Each row was made from one walk, in order. Every step used is in the known rows, and no mark comes twice. Write each row's walk.
In the rows, zero is written as 128.
Known rows:
Z > W > H: [121 116 154 136  88 149  83  87 122 100 140  97 136 133 164 111 108 112
 138 101 145 156 146 119 112  83 130  92 132 170 165 142 165 132 121  79
 138 121 114 103 113]
C > V > Z > W > T > E: [ 89 106 121 101  90 133  50  57 177 161 116 156 148  81  81 127 203 136
 158 139 125  94  92 182  37  97 138 108 161 103 138  82 162  97 128 125
  94 110 117  24  84]
C > X > Z: [142 150 114 132 140 154 158 151 101 118 128 154 136 122 168 137 129 116
 138 108 122 144 116 132 110 126 101 163 148 150  99 135 140 138 133  59
 131 168 112 110 150]
W > Z > T: [127 142 125 140 146 109  83 219 146 112 129 123 146 143 124 181 111  96
 148 124 135 116 116 119 113 111 125  94  98  93 130 108 144 142 159 161
 132 120  88 136 104]
X > Z > T: [148 128 133 128 156 154 159 157 130 116 137 127 138 154 149 133 117 106
 122 122 166 126  95 126 117 138 114  97 112 104 103 119 133 133 142 139
 119 132 118 128 134]
V > Z: [116 100 136 134 101 137 121 124 129 126 114 138 130 103 126 141 168 119
 135 142 120 125 103 125 116  86 128 107 160 129 129 146 137 150 138 121
 107 151 146 103 123]
L > C: [106 130 169 134  98 147 108 118 129  93 126 115 146 143 167 162 105 122
 147 142 119 129 101  97 156 131 111 106 163 145 101 120 116 137 145 108
 117 116 118 160 147]
C > V > Z: [109 109 107 137 110 117 117 117 146 118 117 160 136 112 123 125 176 122
 147 144 133 117 106 136 107 108 154  97 179 123 102 129 142 109 125 139
  69 133 136 101 102]
L > Y: [127 134 131 124 113 140  82 164 140 137 103 155 106 126 156 140 136 118
 129 156 128 115 116 108 151 135 124 129 140 162 109 109 110 126 140 102
 101  94 110 101 143]
F > V > C > L > Y: [133 100  97 134 159 108 124 152 123 146  89 141  75 142 115 149 128 137
 115 142  61 142 153 100 108 214 140 172 118 139  93 119 115 122  88 132
 116  89 122 143 150]
Z > V: [133 144 155 132 139 116 128 124 130 116 140 120 136 133 133 120 103 119
 120 109 139 144 155 123 173 117 133 132 109 134 142 122  97 145 139 126
 121 157 135 131 165]
W > C > V > Z > T > E: [ 83 119  83 124 119  85 103 157 151 141  92 169 118 114  98  75 181 123
 123 167 139  73 119 143 157 102 145 120 153  82 109 118 104  96 126 178
  83  91 149  93  93]
Z > W > T: [154 130 168 124  99 149  75  75 152 142 126 106 151 102 126 149 110 118
 141 129 134 148 128 152  50 111 121 103 142 130 153 109 156 121 137 121
 147 122 118 108 131]
W > Z > V > C > L > N: [137 158  96 161 159   4 101 173 155  83 131 139 130 156 118 182 114 123
 160 120  53 162 208 140 135 154 127 184  43  92 165 101 127 157  98 117
 138 166  90 144 175]
C > X > Z > T > W: [145 144  99 141 174 164 146 135 102 114 122 128 114 132 140 118 127 142
 134 100 154 122  96 140 146 141 128 130 118 140  74 143 140  63 151 104
 137 182 103 146 103]
C > V > Z > T > E > Q: [ 66 102  93 105 116 112  99 178 170 133 115 135 112 120  68 104 177  96
  99 132 144  71  74 151 114  69 161  73 148  83 109 130 134 116 179 201
  71  98 113  75  51]
N > L > Z > T > W: [141 137 169 103 118 134 129 118 128 102 128  86 127 142 134 130 126 201
 132 176 175  79  73 106 223 113 156  90 135 149 143 132 117  65 180 201
 173 125 104 165  63]
T > Z > V > C > L > N: [165 142 114 156 137  64 104 106 110  86 143 140 101 165  98 133 136 132
 127 113  61 171 190 123 145 172 129 183  77  84 143 149 115 103  85 106
 133 168 112 155 203]
F > V > C > X: [119 114  88 163 165 131 161 140  73 152 112 131 126 114 117 111  98 139
 113  88  95 154 178 136  92 175 121 184 123 135  81 164 147 126  96  98
 135 118 130 167 158]
V > C > L: [159 129 111 131 124  99 123 136 117  90 102 101 120 138 116 181 136 145
 127 140  89 156 151  95 104 174 138 144 139  96 117 141 122 121 112 146
 136 126 119 164 174]
W > C > L > Z: [164 146 145  97 103  68 156 157 142  88 115 133 114 114 146 140 118 144
 142 191  75 144 139 104 200 132 151 143 194 150 170 125  88 141 117 139
 159 109 155 146 130]
F > V: [133 100 161 139 147 152 167 151 125 136 130 132 102 130 150 128  68 107
 123  85 116 138 130  98 133 114 138 123 147 137 126 125 120 139 116 136
 115 109 131 147 161]
X > Z > V > C: [137 140 132 139 154 147 181  80 103 140 162 111 164 143 122 121 142 141
 118 138 177 158 152 135 122 158  99 160  76 141 128 118 128 159  74 106
 133 145 164 139 179]
F > V > C > W > Z > T: [117  92  69 142 175 111 155 198 148 187 165 141 118 139  95 143  89  92
 134  82 121 113 163 137  87 202 126 116  44  88 116 113 150 163 104 181
 115  88 131 183 104]
W > Z: [127 138 140 131 114 130 101 188 145 116 133 129 144 126 143 196 119 104
 162 122 124 135 109 104 113  78 123 114 137 124 157  99 141 167 132 123
 130 123 102 114 129]
F > V > Z: [106  70 148 145 139 149 162 121 124 146 120 146 107 111 121 118 136 108
 125 105  94 129 107 130 108  96 141 117 152 131 129 149 138 148 115 128
 104 138 154 116 121]
F > V > C: [129  91 135 152 145 152 173 124  99 158 125 109 125 129 112 130  92 136
 113 110 131 147 153 114  96 156 116 144 124 126 107 139 136 133  81 150
 127  93 145 174 172]
C > X > Z > T: [140 155  95 139 177 140 146 174 110 115 121 152 133 141 154 120 119 107
 119 109 136 129 121 151 111 151 107 138 111 113  80 135 141 121 150  96
 132 167  95 123 125]
X > Z: [151 131 149 122 120 174 175 133 126 115 141 136 141 139 173 155 129 115
 135 131 162 144  94 106 120 107 100 121 148 139 131 117 132 148 119 105
 121 142 131 116 157]
N > L > C > X: [105 169 148 139 108 109  99 130 103  92 112 124 165 152 198 139 119 152
 138 149 100 124 112  93 160 132 109 156 168 152  90 155 125 138 171  86
 147 166  92 149 113]
X > Z > T > E > Q: [102 123 144  95 123 167 156 195 145 129 134 113 114 151 123 135 127  91
  90 115 169  98  70 123 127  75 116  96 114 103 137 111 124 153 176 157
 123  93 113  83 116]
V > Z > T: [118 106 120 136 134 122 102 148 136 114 111 135 125 122 107 123 169 111
 118 139 129 113 107 149 119 111 139  83 127  91 109 149 140 121 163 153
 107 153 130 121 102]
F > V > Z > W > T > E: [ 78  65 161 108 114 167  99  57 149 186 115 141 116  86  77 113 167 126
 135 100  97 105 100 179  39  72 132 123 137 120 174  94 155 135 121 114
 126 120 145  37 101]
Q > E: [ 93 155 135 106 117 166 117 150 120 128 127 120 138 126 159 161  98 130
 114 149 128 132 130 126 114  88 118 104 111 124 153  92 126 136 111 132
 110 135 111 134 155]
F > V > Z > T: [104  77 127 146 173 135 147 146 128 148 114 142 104 130  98  97 130  96
 104 105 112 108 116 149 104 116 150  98 122  91  95 156 141 126 143 154
 102 141 146 134  92]
N > L: [145 152 168 128  96 125 128 136 119 111 123 111 141 151 176 148 111 143
 119 145 148 131 108  69 149  82 126 123 143 125 143 141 124 140 159 153
 139 138 111 128 140]
W > C > V > Z: [122 125 102 153 101  85 135 115 144 134 109 168 136 103 136  86 163 116
 136 176 134 135 127 124 137 100 142 127 201 130 107 153 126 126 100 134
  82 115 175 124 103]
V > C > L > Z > W: [154 136 140  97  99 115 130  78 124 105 121 100 150 125 105 157 151 190
 163 167  98 128 137 146 125 194 146 123 147 171 142 125 136 136 102 117
 154 114 129 155 115]
C > W > T > E > Q: [113 113 113  71  83 124 103 171 195 167 154 120  82  95 103 155 120  63
  96  95 120 111 115 138  90  81 125  96 126  95 201  95 114 156 182 166
 124  67 126  68 131]
C > W: [148 121 113 115 109 134 138 153 158 146 155 145 104 124 155 138 105  90
 139  90 123 126 140 109 149 146 126 108 133 133 145 120 104 155 145 133
  91 118 130 141 158]
V > Z > W > T > E: [ 90  99 150 102  79 158  62  59 160 162 112 134 142  82  84 142 197 133
 147 133 115 100  86 178  44  68 120 112 145 114 173  98 157 131 143 115
 131 128 130  23 108]

Which walk is each row?
[ 83 137 133 104 113 112  89 248 169 121 129 103 120 142  93 182 108  86
 116 106 143  84  78 109 124  48 127  83 102  87 161  99 130 170 192 192
 131  80  87  87  79] => W > Z > T > E > Q
[129 142 126 141 143 113 134  96 101 133 141 100 150 130 103 119 127 144
 109 141 147 152 184 134 136 155 113 156  83 125 128 125 109 144 103 135
 128 138 151 157 171] => Z > V > C
[162 123 124 112 118 146  92  73 156 159 202 146 108 109  91 114 131  83
 115  86 123 152 145 140 115 148 127 120  95  95 174 114 110 128 133 145
 130 133 150 109 152] => C > W > T > Z > V
[136 147 102 143 133 176 156  73  82 159 126 131 178 121 141 118 146 158
 145 110 151 147 141 169  65 182  82 168 116 170  93 148 177 145  89  30
 134 151 127 139 140] => V > C > X > Z > W
[143  89 138 105 151 109 187 129 115 113 126 117 114 128  96 153 114 162
 136 145  63 140 144 122 135 187 153 150 146 141 134 118 121 139  85 158
 155  96 136 174 134] => F > V > C > L > Z
[160 157 145 139 108 146 177  78 135 161 140 150 158 129 178  83 125 124
 148 157 185 145 125 126 122 138 115 129 182 175 115 114 134 131  71  86
  96 110 172 129 124] => X > Z > W > C > V
[139 148 161  98 119 105 135 157 138 104 133 108 151 155 152 126 110 167
 121 179 154  86  97 116 180 115 143  88 127 122 146 130 122 125 174 190
 159 119 105 133  82] => N > L > Z > T
[148 116  85 124 112 135 145 138 134 165 147 124 124 120 125 136 122 125
 129 111 134 126 165 122 117 188 115 123 103 115 119 126 119 156 109 137
 101 100 144 164 173] => V > C > W
[159 127 171 116 108 185 125  56 146 147 148 118 161 116 146 154 134 112
 148 136 159 159  96 159  26 115 103 107 143 141 154 102 170 137 116  93
 143 131 132  84 131] => X > Z > W > T
[142 144 164 122 154 148 177 102 126 122 160 135 137 148 156 125 128 109
 124 118 166 150 130 126 150 118 114 141 106 149 146 104 108 160 115 105
 120 166 149 111 164] => X > Z > V
[143 154 134 138 129 180 148 100 105 145 130 144 159 121 175 118 131 131
 156  97 136 139 112 151  92 139 100 149 147 184 102 136 159 152 126  29
 124 174 120 102 130] => C > X > Z > W
[144 135 163 133 117 163 111  89 102 123 163 130 128 138 108 114 125 122
 115  99 140 149 119 105 165 108 131 140 124 128 150 132 103 123 124 133
 133 147 142 126 161] => T > Z > V
[118 133  82 156 137  72 118 142 152 133 104 162 136 117 116  67 156 115
 113 170 148 117 133 148 134 127 151 103 166  87  87 153 127 103 115 165
  85 116 165 134  79] => W > C > V > Z > T
[193 150 160 131  72 142 105  86 115 121 119 120 116 136 131 126 132 119
 142 124  87 161 119  81 145 141 138 139 190 146 153 157 111 119 100 118
 145 137 165 150 131] => T > Z > W > C > L
[111 113  92 144 143 103  99 142 153 119 112 159 136 125 104 108 168 115
 128 148 141  99 108 156 109 135 161  75 147  85  72 138 145  86 141 171
  70 129 119 113  69] => C > V > Z > T
[111 122 167  90  85 157  59  84 158 148 115 117 141 100 109 148 137 127
 146 119 131 107 104 158  64  98 119 121 129 117 176  72 135 117 149 123
 146 100 106  60 146] => Z > W > T > E
[108 155  99 117 153  97 135 113  93 126 143 133 163 100  95 100 123 173
 125 154 119 134 190 190 167 174 120 186 102 168 130 135 111 137 115  83
 160 139 129 144 141] => L > Z > V > C > X
[148 178  91 152 166 111 170 174 103 129 108 157 140 129 166  76 112 106
 106 143 138 147 146 138 136 145 101 162 136 120  86 156 120 135 129  84
 142 151 142 147 125] => W > C > X > Z > T
[107 148 192 132  81 131 110 105 126  91 126 100 155 173 198 153 116 147
 138 158 135 116  89  63 170 116 115 117 160 145 112 131 118 143 160 126
 140 132 111 157 123] => N > L > C
[120 159  85 151 158  97 119 113  85 129 122 123 155 115 102 100 120 149
 106 113 118 156 200 159 133 172 116 191  85 136 106 153 116 131 117  83
 140 164 131 155 168] => Z > V > C > X
[ 94 130 137  95 112 135 106 212 154 124 112  94 105 141 104 131 106  91
  81 108 140  90  98 121 143  73 140  81 118  93 135 121 105 129 196 190
 128  81 101 108 114] => Z > T > E > Q
[127 157 187  93 120  97 147 109 132 109 157 110 153 143 152 115 122 167
 120 169 144 113 128 115 219 102 142 137 119 167 180 113  99 154 152 149
 161 146 132 123 114] => N > L > Z > V
[ 61  64 132 112 140 143 144 188 147 159 112 121  81 125  68  95 138  88
  78  89 109  81  91 143 120  59 149  93 128  94 131 150 128 154 177 180
 106 101 145  87  77] => F > V > Z > T > E > Q
[127 114  72 159 213 154 200 147  78 159 128 140 137 141 115  95 103 127
 102  94 135 136 154 166  75 200 104 168  86 109  56 154 157 118  93 106
 138 136 126 164 134] => F > V > C > X > Z > T
[178 162 151 145 119  65 164 120 151 110 114 159 106 161 203 116 117 112
 160 130  83 169 167 123 147 132 110 162 141 150 157 127 131 154  89  44
 123 166 140 137 170] => X > Z > W > C > L > N
[125 122 170  44  90 113  75  95 179 105 115 126 122  96  89 179 157 157
 168 153  67  99 101 160 107 123 147 121 161 128 206  54 118 116 149 139
 174 103 102  56 109] => C > L > Z > W > T > E
[126 109  92 159 179 164 207 122  76 161 129 145 131 125 135 110 115 136
 119  98 120 157 146 142  70 173 100 193 116 146  79 153 156 149  77  72
 133 134 139 151 154] => F > V > C > X > Z
[125 136 170  98 132 110 145 124 136 111 158 128 144 115 129 122 111 145
 134 147 141 123 141 152 205 119 138 128 125 171 164 101  93 153 140 130
 143 134 142 130 138] => L > Z > V
[152 128  91 114 153 120 169  65 150 178 195 137 146 119 112 119 142 105
 111 128 158 165 175 175  64 198  99 154  54 100 162  92 131 171  87 122
 128 132 164 120 164] => X > Z > V > C > W > T
[109 168 148 137 117 146 153 110  97 101 137 132 166 164 222 141 143 155
 141 158 126 129  86  93 144 133  86 160 158 163  93 147 142 154 152  59
 142 174 103 133 113] => N > L > C > X > Z
[168 137 118 131 133 127 114  80  89 100 148 113 119 148  71 148 155 144
 112 123  89 168 150  98 135 179 140 165 106  98 130 146 105 109  90 150
 146 155 144 161 176] => T > Z > V > C > L
[112  62 142 153 164 159 151 102 124 146 113 116  86 117  87  98 134 132
 118 101 133 101  97 139 140 114 166  91 124 126  96 155 137  71 142 182
 113 150 147 148  70] => F > V > Z > T > W
[111 119 102  66 132  90 106 178 136  93 104 115 115 132  63 161 163 179
 138 173  85  76 118 143 163 177 152 127 100  86 138  88  95 105 136 185
 156  85  94 126 126] => V > C > L > Z > T > E
[122 102 141 142 101 153  98  96 113  77 133  82  95 121 147 131 115 126
 130 110 146 153 129  90 159  63 146  97 135 161 148 153 144  74 130 129
 148 121 113 127 112] => T > W > H
[119 139 139 109 134 109 151  85 114 131 158 108 165 116  91 117 128 172
 124 176 147 129 160 158 176 161 129 146 104 164 153 109 110 153  98 126
 145 116 158 153 148] => L > Z > V > C
[167 163 128 159 117  16 130 189 150  78  90 152  81 148 181 133  93  98
 139 138  49 170 198  97 180 118 132 166 149 104 145 141  99 130 112 100
 130 143 119 165 189] => W > C > L > N
[143 165  92 166 148 102 113 148 107 122  90 121 108 114 131  82  99 136
 111 123 133 127 159 131 192 137 140 152 142 134  86 175 103  62 150 123
 156 152 130 189 102] => Z > T > W > C > X
[153 132 161 131 119 157  76  70 120 127 169 125 132 114  85 131 134 104
 107 121 127 165 127 131  92 111 123 135 115  96 160 123 122 106 129 144
 153 132 141  96 160] => W > T > Z > V
[137 136  71 154 175 169 156 105  78 135 120 111 141 133 105 120 148 172
 124 119 173 123 119 151 122 181 117 147  87 127  54 156 152  66 117 114
 148 150 114 177 112] => V > C > X > Z > T > W
[148 141 129 155 108 119 136  99 136 123 111 126 115 114 146 101 113 147
 140 148 171 135 131  85 190 116 156 130 193 151 112 132 104  50  97 168
 104 104 151 179 119] => T > W > C > V
[118 127 149 106 115 116 106 111 117  71 149  71 120 143 151 109 129 184
 121 171 172 104 103 103 213  79 165  72 117 153 165 156 143  67 166 187
 189 111  99 134  37] => N > L > Z > T > W > H
[ 88  44 118 159 166 142 123  93 112 116 131 100  76 123 105  82 136 117
 105  89 122 133 119 130 126  78 169  75 108 126 125 177 163  70 126 162
 133 140 136 118  44] => F > V > Z > T > W > H
[135  77  93 136 145 143 189 132 129 188 157 135 104 126 116 110  91 111
 118  82 115 137 178 118 109 195 120 136 103 130 116 135 123 159  85 145
  99  85 162 181 169] => F > V > C > W
[134 155 143 119  96 117  82 152 136 132 104 143 118 151 188 147 140 148
 119 176 143 104 100  79 161 119 124 137 133 158 123 124 117 130 156 121
 120 111 109  98 122] => N > L > Y
[134 145  68 154 180 141 157 148  83 132 120 132 161 134 121 113 143 135
 109 133 144 136 141 161  74 190  95 158  84  98  60 150 154 114 114  94
 138 142 114 154 138] => V > C > X > Z > T
[133 127 153 138 114 150 100 142 144 114 130 109 127 116 129 204 121 137
 174 122 151 123  92  90 141  75 138 116 133 155 146 109 140 117 137 146
 139 130 104 140 104] => T > W > Z
[139 175 130 154 101 113 114 112 102 150  96 145 147 110 164  78 104 130
 139 114 112 150 177 138 143 128 112 166 169 179 120 165 128 147 115  49
 145 150 146 147 130] => Z > W > C > X
[158 140 152 147 100 135 142 108 120 127 108  99 110 115 150 117 107 142
 128 144 161 142 134  77 198  95 133 140 170 159 135 142  98  86 120 140
 141 119 170 179 136] => T > W > C
[ 97 122  93  85 129 114  89 243 187 156 149 161 106 136 113 171 127  90
 158  86 121  61 113 129 146 127 120 102  66  77 162  66 112 167 164 171
 106 100  87  88 119] => C > W > Z > T > E
